Known rows, with every step that occurs:
bifep bitu: [ 0.60 -0.79  0.74  0.02  1.97 -2.77  0.99 -2.41  0.06  1.76  2.34 -0.76
 -1.71  1.91  0.09 -0.23  2.14  1.32 -4.62 -1.19 -0.61  2.45  0.48]
kirot mufu zodov bitu: [-1.18 -2.26  1.87 -2.33 -2.79 -4.25 -4.33  0.44  0.39  1.50  1.86 -5.36
 -1.32 -0.18 -1.46  2.09 -0.61  0.12 -1.22 -0.61  1.75 -0.17 -0.28]
leni bitu: [ 0.16  0.76  2.36 -1.50  1.60  1.77  1.66 -0.68 -0.94 -0.55  1.21  0.37
 -0.80 -0.21  0.23 -1.25  1.59  2.42 -3.50 -2.87 -1.80  0.06 -1.98]
naten bitu kirot mufu bifep: [ 0.27 -5.90  1.70  1.09 -3.96 -3.77  0.74 -0.24  3.34 -0.46  0.38 -0.46
  0.53 -0.17 -1.72 -4.63  3.01 -1.93 -4.76 -3.05 -1.91  2.30 -1.23]
zodov mufu: [-0.08  1.47 -1.95 -2.23  1.82 -1.64 -0.76 -2.10  1.87  2.81 -1.57 -0.76
 -0.13 -0.23 -0.11  2.50  0.51  2.16  0.47  0.13  2.40 -0.33  3.30]
leni bitu kirot mufu: [-1.22 -3.95  2.07 -1.59 -1.54  0.00  1.76 -1.37  0.61 -0.66 -0.55 -0.16
 -0.74 -0.69 -0.03 -3.33  3.06  2.97 -5.45 -1.16 -3.29  1.39 -1.63]
mufu bifep bitu leni: [-2.47 -4.50  2.25  2.47 -0.56  0.13 -1.23 -3.26 -0.94 -0.23  3.31 -1.17
 -1.69  3.06 -0.51 -4.26  3.77 -1.83 -1.87 -3.23  3.37  3.15 -0.55]
bitu kirot mufu: [-1.62 -5.68 -0.34 -0.26 -4.08 -2.16 -0.07 -0.77  2.27 -0.17 -2.69 -0.60
  0.11 -0.92 -0.13 -2.63  2.13  0.68 -2.31  1.96 -1.74  1.87  0.52]
zodov mufu bifep bitu: [-1.33 -0.59  0.19 -0.72  3.37 -1.75 -2.90 -5.26  0.99  4.80 -0.15 -2.37
 -0.61  3.53 -1.52  0.69  1.74  1.31 -1.30 -3.36  5.04  1.56  2.37]
zodov bitu: [ 1.91  1.33 -1.54 -2.79 -2.41 -1.94 -1.74 -0.94 -1.19  0.34  3.14 -2.64
  0.08 -1.71 -1.85  3.34  2.64 -0.99  1.20 -0.70  0.03  1.52  2.37]
mufu kirot bitu leni: [-0.49 -2.44  2.13  0.75 -0.51 -0.47  1.46  2.06  2.52 -2.17  0.81 -0.29
 -3.69 -1.48  1.29  2.34  2.18 -2.81  0.33  4.45  1.51  2.43 -0.57]
mufu bifep bitu kirot: [-2.64 -5.53  2.07  3.13 -0.33 -0.78 -1.16 -4.48 -1.17  0.76  0.94 -0.96
 -0.46  3.06 -0.73 -4.22  2.73 -1.92 -3.86 -2.41  1.28  2.94 -1.48]
mufu kirot: [ 0.01 -3.36  2.35  2.54  0.75  0.44 -1.09  0.17  2.15 -0.71 -2.44 -1.90
 -2.48  1.92  1.79  2.18 -1.98 -1.38 -1.50  1.29 -0.06  1.20 -2.76]
bitu bifep: [ 2.43 -0.79 -2.54  0.97 -2.84  0.60  2.25 -0.13  0.31 -3.53  2.45  3.29
 -2.68 -0.30 -1.55 -1.37  0.56  0.53 -2.04 -1.27  3.69  0.67  0.81]
mufu zodov: [-3.37 -2.27  2.97  2.53 -0.24 -1.44 -0.71  0.55 -1.76 -1.83  2.20 -0.60
 -1.72 -1.25  1.85 -0.84 -3.38 -2.55 -2.24  1.22  0.57 -2.51 -3.38]
bifep mufu kirot: [-0.46 -0.45  2.96  3.29 -2.11 -2.40 -4.17  1.12  2.51 -1.94 -3.58 -2.67
 -3.71  0.27  2.78  0.85 -1.38  1.36 -2.86  4.35 -1.27  1.83 -2.98]
bitu bifep mufu zodov: [-0.12 -0.61  0.13  3.76 -5.08 -2.74 -0.87  1.05 -0.01 -5.62  2.22  1.82
 -4.80 -1.98  0.68 -2.63 -1.51  0.77 -5.05  2.30  2.86 -0.26 -1.88]
zodov mufu kirot bitu leni: [-0.66 -0.17 -0.06 -1.71  1.47 -2.08  0.40 -0.40  4.27  1.21 -0.83 -0.86
 -3.18 -1.16  0.85  4.39  2.20 -0.25  0.64  3.84  3.48  1.41  3.00]
zodov bitu kirot: [ 0.35 -2.72 -2.35 -1.38 -5.01 -2.85 -0.11 -1.95 -1.16 -1.56  2.36 -1.27
  0.10 -3.36 -0.48  0.89  4.22 -2.57 -0.19  1.69 -2.17  2.46  2.06]
kirot mufu naten bitu: [-0.10 -0.40  3.05 -1.42 -3.84 -3.25 -3.36 -0.89  2.37  0.95  1.87 -3.48
  1.19  0.97 -0.88  0.42 -0.09  2.09 -4.27 -1.67 -0.97 -2.57 -0.13]
kirot mufu zodov bitu bifep: [ 0.05 -2.79  0.65 -1.87 -4.33 -3.87 -2.97  0.51  0.60 -0.42  3.02 -3.49
 -2.44 -0.32 -2.31  1.47 -0.04  0.45 -2.29 -1.22  3.63  0.17 -0.08]
zodov bitu kirot mufu bifep: [-0.47 -4.51 -0.87 -1.99 -5.57 -2.98 -3.21 -2.41 -0.12  0.75  1.00 -4.13
  0.72 -0.64 -2.72  0.39  4.26 -1.53  0.39 -0.94  0.71  3.05  1.69]
kirot bitu: [ 0.94  3.83  0.62 -2.77  1.30 -1.85  1.18  1.66  0.20  0.98  2.01  0.73
 -0.18 -2.10 -2.33  3.00  2.56 -0.43  1.83  2.67  1.36  0.49  1.96]
kirot mufu zodov bitu naten: [-0.60 -1.31  0.93 -1.91 -2.63 -4.83 -3.08 -0.90 -0.79  1.31  1.92 -4.02
 -1.00 -1.51 -0.31  2.84 -0.26  1.09 -0.35  0.08  0.65 -2.59  0.33]

Rows:
[-1.13 -1.99  2.62 -0.94 -5.56 -2.83 -2.08 -0.38  2.60 -0.91  2.92 -2.66
  0.17 -0.36  0.21 -1.20  1.51  1.13 -3.87 -0.60 -0.69 -1.83  0.34]	kirot mufu naten bitu leni
[ 1.10 -3.02  0.52  1.23 -3.67 -2.54  4.72  1.75  2.50 -3.71  4.43  1.99
 -1.48 -3.23  1.23 -4.12  4.19 -3.08 -3.15 -1.73 -2.16  1.69  0.27]	naten bitu leni
[ 2.10  0.90 -1.65  2.11 -5.17 -1.53 -0.26  0.80  1.04 -4.53  1.04  2.26
 -3.81 -1.36 -0.47 -2.18  0.86  2.50 -3.59  1.48  2.59  1.45  0.34]	bitu bifep mufu
[ 4.25  0.06 -0.31  2.30 -4.79 -4.59  2.38  1.66  3.01 -4.29  3.05  2.72
 -3.14 -2.28 -0.91 -3.03  1.88  0.16 -6.58 -1.69 -0.41  1.96 -0.30]	naten bitu bifep mufu
[-0.23 -1.11 -0.14 -0.18  2.50 -1.36 -1.89 -1.84  3.63  2.30 -3.47 -2.11
 -2.15  1.36  1.28  4.08 -1.55  0.73 -1.19  1.16  2.54  0.63  1.00]	zodov mufu kirot
[-0.64  1.19 -0.35 -2.32 -1.51 -1.36  3.25  2.32  0.53 -1.93  4.01  1.64
 -1.59 -3.83 -0.62  0.44  5.51 -1.74  2.48  3.81  1.94  1.51  2.96]	kirot bitu leni
[ 1.31 -4.21  0.21  1.88 -3.25 -3.61  4.11  0.17  2.45 -2.80  1.64  2.10
  0.03 -2.77  0.64 -3.89  2.74 -2.96 -5.47 -0.58 -4.73  1.39 -0.82]	naten bitu kirot
[ 1.54  1.28  1.04  0.47 -2.43  0.45  1.38 -0.28 -0.31 -3.75  2.37  2.20
 -3.94 -0.92 -0.26 -2.85  2.05  4.38 -6.34 -1.53  0.33  1.34 -1.67]	leni bitu bifep mufu
[-1.80  0.94  2.40  1.67 -4.36 -5.71 -4.81  1.01 -1.38 -2.64  2.19 -3.64
 -2.89 -3.11  1.93  0.64 -0.99 -0.35 -2.95  4.02 -0.99 -0.23 -1.91]	bifep mufu zodov bitu
[ 0.55  3.04  1.98  2.03 -1.29 -4.24 -2.16  0.81  1.68 -1.54 -2.01 -0.87
 -3.70 -2.28  2.36  3.45  0.67  1.91 -0.76  6.77 -1.36 -0.29 -1.14]	bifep mufu kirot bitu naten
[ 0.12  1.66 -0.20  2.85 -6.83 -1.60 -2.36 -1.10 -0.18 -5.33  2.91  1.54
 -3.06 -1.48  0.65 -1.44 -0.43  2.64 -4.93  2.65  2.23 -1.65 -0.35]	bitu bifep mufu naten
[-2.47  3.47  2.79  2.38 -4.80 -2.74 -5.44 -1.09 -0.84 -2.66  0.49 -2.18
 -0.50 -1.20  2.81 -0.20 -1.23  2.72 -3.29  4.83 -1.87 -3.07 -1.58]	bifep mufu naten
[ 1.74  0.84 -1.07  0.80  2.09 -3.23  2.81 -4.58 -1.57  1.36  2.45  1.29
 -1.72 -0.51  1.70  0.56  2.90  2.46 -3.21 -0.11 -2.37 -1.29  1.84]	bifep bitu naten
[ 2.66  2.40 -3.47 -2.15 -2.45 -2.71  0.36 -3.18 -2.88  0.07  3.39 -0.57
 -0.03 -3.66  0.18  4.22  3.25  0.18  2.70  0.58 -1.53 -2.32  3.57]	zodov bitu naten
[-0.80 -4.23 -0.04  1.65 -0.71 -3.55  2.67 -3.25  0.17 -0.46  1.52  0.57
 -1.97 -0.29  1.09 -2.63  3.76 -0.05 -6.45  1.11 -2.82  3.33  0.38]	bifep bitu kirot
[ 2.11  2.07 -1.76 -0.56 -7.76 -3.28 -3.35 -1.94 -1.53 -3.80  5.37 -1.52
 -2.40 -2.63 -1.12  2.12  2.55  0.92 -2.70  1.44  1.80  0.38  2.15]	zodov bitu bifep mufu naten
[ 1.62  5.44 -1.55 -2.21  1.32 -2.40  3.14 -0.55 -1.25  0.83  2.31  2.79
 -0.17 -4.33 -0.83  3.79  3.42  1.00  3.30  3.41 -0.38 -3.41  3.32]	kirot bitu naten
[-1.87 -4.75  1.49  0.66 -2.80 -4.31 -0.58 -4.20  0.64  0.70  1.91 -1.96
 -0.95  0.72  0.84 -1.57  2.91  1.79 -7.50  1.24 -2.43  1.58  0.33]	bifep bitu kirot mufu naten
[ 1.00  2.35  0.60 -0.71  1.73  1.22  3.60 -2.97 -2.83 -0.92  1.62  2.45
 -0.82 -2.18  1.61 -0.43  2.01  3.82 -2.00 -1.77 -3.46 -3.69 -0.63]	leni bitu naten
[-0.74 -3.37  0.06  0.77 -1.00 -2.37  3.02 -1.53  0.33 -1.21  4.21  0.41
 -3.34 -0.31  1.76 -2.70  5.23 -0.24 -4.08  0.36 -0.22  3.71  1.45]	bifep bitu leni
[ 0.62 -0.06  2.60  0.22  1.86 -0.96 -0.19  1.39  2.60  0.05 -0.69 -1.38
 -2.59  0.15 -0.27  4.34  0.22 -1.76 -0.25  3.36  1.16  1.59 -1.26]	mufu kirot bitu
[ 3.67  1.57 -2.94 -1.01 -6.43 -3.51 -1.71 -0.30 -0.36 -3.18  3.70 -0.61
 -3.13 -2.55 -1.97  1.84  3.11  0.71 -1.44  0.53  2.19  2.66  2.64]	zodov bitu bifep mufu
[ 1.57 -0.14  2.20  1.57 -2.10  0.64  0.75 -0.08  0.77 -4.36  1.11  1.47
 -5.29 -0.30  0.53 -1.86  1.01  3.68 -7.05 -0.78  0.37  1.91 -3.06]	leni bitu bifep mufu kirot
[-2.18 -4.18  1.67 -1.97 -4.64 -4.04 -2.97  0.99  0.64 -0.52  3.08 -4.56
 -2.08 -1.31 -0.32  0.74  1.10 -0.89 -0.66  0.44  1.86  0.63  0.59]	kirot mufu zodov bitu leni
[ 2.23 -0.98  0.97  0.80  0.04 -0.42  1.18  1.51  2.55 -1.91  0.90  0.93
 -4.11  0.18 -1.21  3.47  0.75 -1.48 -1.37  2.52  3.56  2.10 -0.71]	mufu kirot bitu bifep
[ 0.54 -3.36 -1.99 -3.24 -5.72 -3.81 -1.67 -1.41  0.57  0.15  1.11 -3.35
 -0.01 -2.24 -1.83  1.36  4.43 -0.47 -0.38  0.97 -1.17  2.98  2.69]	zodov bitu kirot mufu
[-1.81 -4.91  2.22 -0.59 -1.71 -1.39 -3.25 -1.88  1.96  2.55  0.78 -3.95
 -1.16  4.14 -2.17 -2.68  3.48  1.45 -1.49 -3.81  3.96  3.51  0.44]	kirot mufu bifep bitu leni
[-2.95  0.51  3.53  3.24 -2.78 -4.41 -3.82  1.60 -0.57 -3.03 -0.06 -1.71
 -3.07 -1.95  2.98 -1.42 -2.45  0.39 -3.57  4.36 -0.87 -1.27 -3.43]	bifep mufu zodov
